Each row comes from the steps of one walk. Every step used is in the known rows, and no mark comes twice. Write the walk behind each row, first mark first.
Known rows:
E-H-V-N: [  7  34 -42 -20   5  23 -11   4  12 -39  22   5  17 -12 -15  -5  31]
E-H-C: [  4  10 -33 -26  -7  16  -6 -23   4  -9   9   5  30 -36   0   4  22]
C-X: [  8 -56 -37  -7   2  -4  -5  12   4   8  -3 -31  18 -10  -5   0  30]
M-H-V: [  0  12 -36 -25  11  16  -5  13 -12 -48 -27  -8  13   9  -1   2  28]
C-H-M: [ -7  -9  34 -13  14   2  -2 -15 -38  20 -68 -13   5 -15 -29  -7  31]
H-V-N-C-X-S: [ 12 -41 -55  10 -13  -3 -18  49  30  -4  69 -26  13 -12 -16   6  44]
S-H-M: [ -9  -4  21 -12  26  -1  -2  -3 -34  10 -52   4   9 -29 -33  -6  37]
X-S-N-C-H-V: [  5   5 -41   5 -18  18  -6   1  23  30  26 -34  -2 -34 -23  -2  59]
V-N-C-X-S-H: [  7 -47 -36  19  -9 -11 -11  47  21  48  36 -19  14 -49 -32   4  47]
H-V-N: [  8  11 -45 -11  17   7 -14   6   4 -39  36 -15  12  -3 -15  -1  35]
M-H-V-N-C-X-S: [ 10 -29 -57  -1 -12   3 -17  65  23 -12  42 -12  16   2 -13  12  36]
M-H: [  2 -18 -18 -28  14   5  -2   8 -16  -7 -27 -15  19  -1  -5   2  21]
S-H: [ -1  -6 -17  -8  18   3   1   0 -12  14 -36 -14  12 -39 -19  -5  39]
N-C-H-U: [-10 -12   4  -5  -1 -14  -5   5 -10  43 -19 -26   6 -29 -34  -2  28]
M-H-C-X-S: [  9 -58 -44 -13 -28   7  -9  25  -3  12   6 -12  28 -20  12  13  30]
V-N-C: [  6 -14 -28  -5  19 -16 -13  10  20  11  65 -25  17 -14 -29   6  25]
E-H: [  3 -10 -21 -27  -4  18   2 -11   0   2 -11  -6  21 -22  -8  -7  26]
C-H: [  1 -13  -9  -9   8   6   0 -13 -16  22 -50 -31   8 -26 -13  -7  32]
N-C-X-S: [  8 -85 -27   3 -19  -6  -6  35  21  38  38 -34  17 -20 -10   2  39]
X-S-N-C: [  9 -47 -35  -4 -15   2  -3  -3  31  48  80 -37  11 -28 -23   1  50]

Which walk is each row?
[  1 -34 -47  16 -10   3  -8  51  15  10  -4 -13  10 -41 -15   2  54] | N-C-X-S-H-V
[  8 -28 -55  13  -8  12 -13  41   6  -3   4 -11  11 -35 -20  -4  55] | C-X-S-H-V-N
[ 12 -34 -60   3   3 -13 -10   8  36  38  63 -35  13 -25 -25   8  39] | S-N-C-X
[  6  22 -46  -1  21  -6 -17  20  22 -30  62 -16  12  -8 -24   6  32] | H-V-N-C
[  3  15 -60  18  17 -10 -18  43  22 -10  17  -5  11 -35 -32   7  43] | S-H-V-N-C-X
[ -5 -15  -7 -31 -15  11  -1  -4 -11  12  -9  -1  17 -21 -25 -11  24] | E-H-U
[  4   6 -15   4  17 -11 -10   4   9  33  11 -27   7 -30 -32   3  29] | V-N-C-H
[ -5 -57  15   9  -5  -7  -6  41 -10  50 -16  -1  11 -39 -36   2  47] | N-C-X-S-H-M
[  3  27 -46 -13  20  -1 -16  32  13 -35  33  -3  15   3 -21  12  23] | M-H-V-N-C
[  2   6 -40  11   3   6 -12  32  17  -1  37  -7   9 -38 -29   1  51] | X-S-H-V-N-C
[  9 -70 -45  -3 -27   2 -10  11   6  16  38 -26  25 -34   7   8  38] | H-C-X-S
[ 16 -56 -70  -1 -33   6 -12 -11  21  34  68 -30  22 -41  -2   8  50] | H-C-X-S-N
[ -5 -67 -21   9 -23 -13  -6  49   2  60   2 -17  12 -48 -36  -3  45] | N-C-X-S-H-U
[ -2  24 -25   1  10   4  -6   5   4  -6 -26 -23   4 -19 -15   0  36] | N-C-H-V
[ 16 -77 -53  -3 -28   9  -5   8  19  46  51 -41  13 -25 -14  -3  53] | C-X-S-N
[  6 -27 -25   5 -18   8  -1  -6  20  73  28 -42   1 -41 -28  -2  55] | X-S-N-C-H
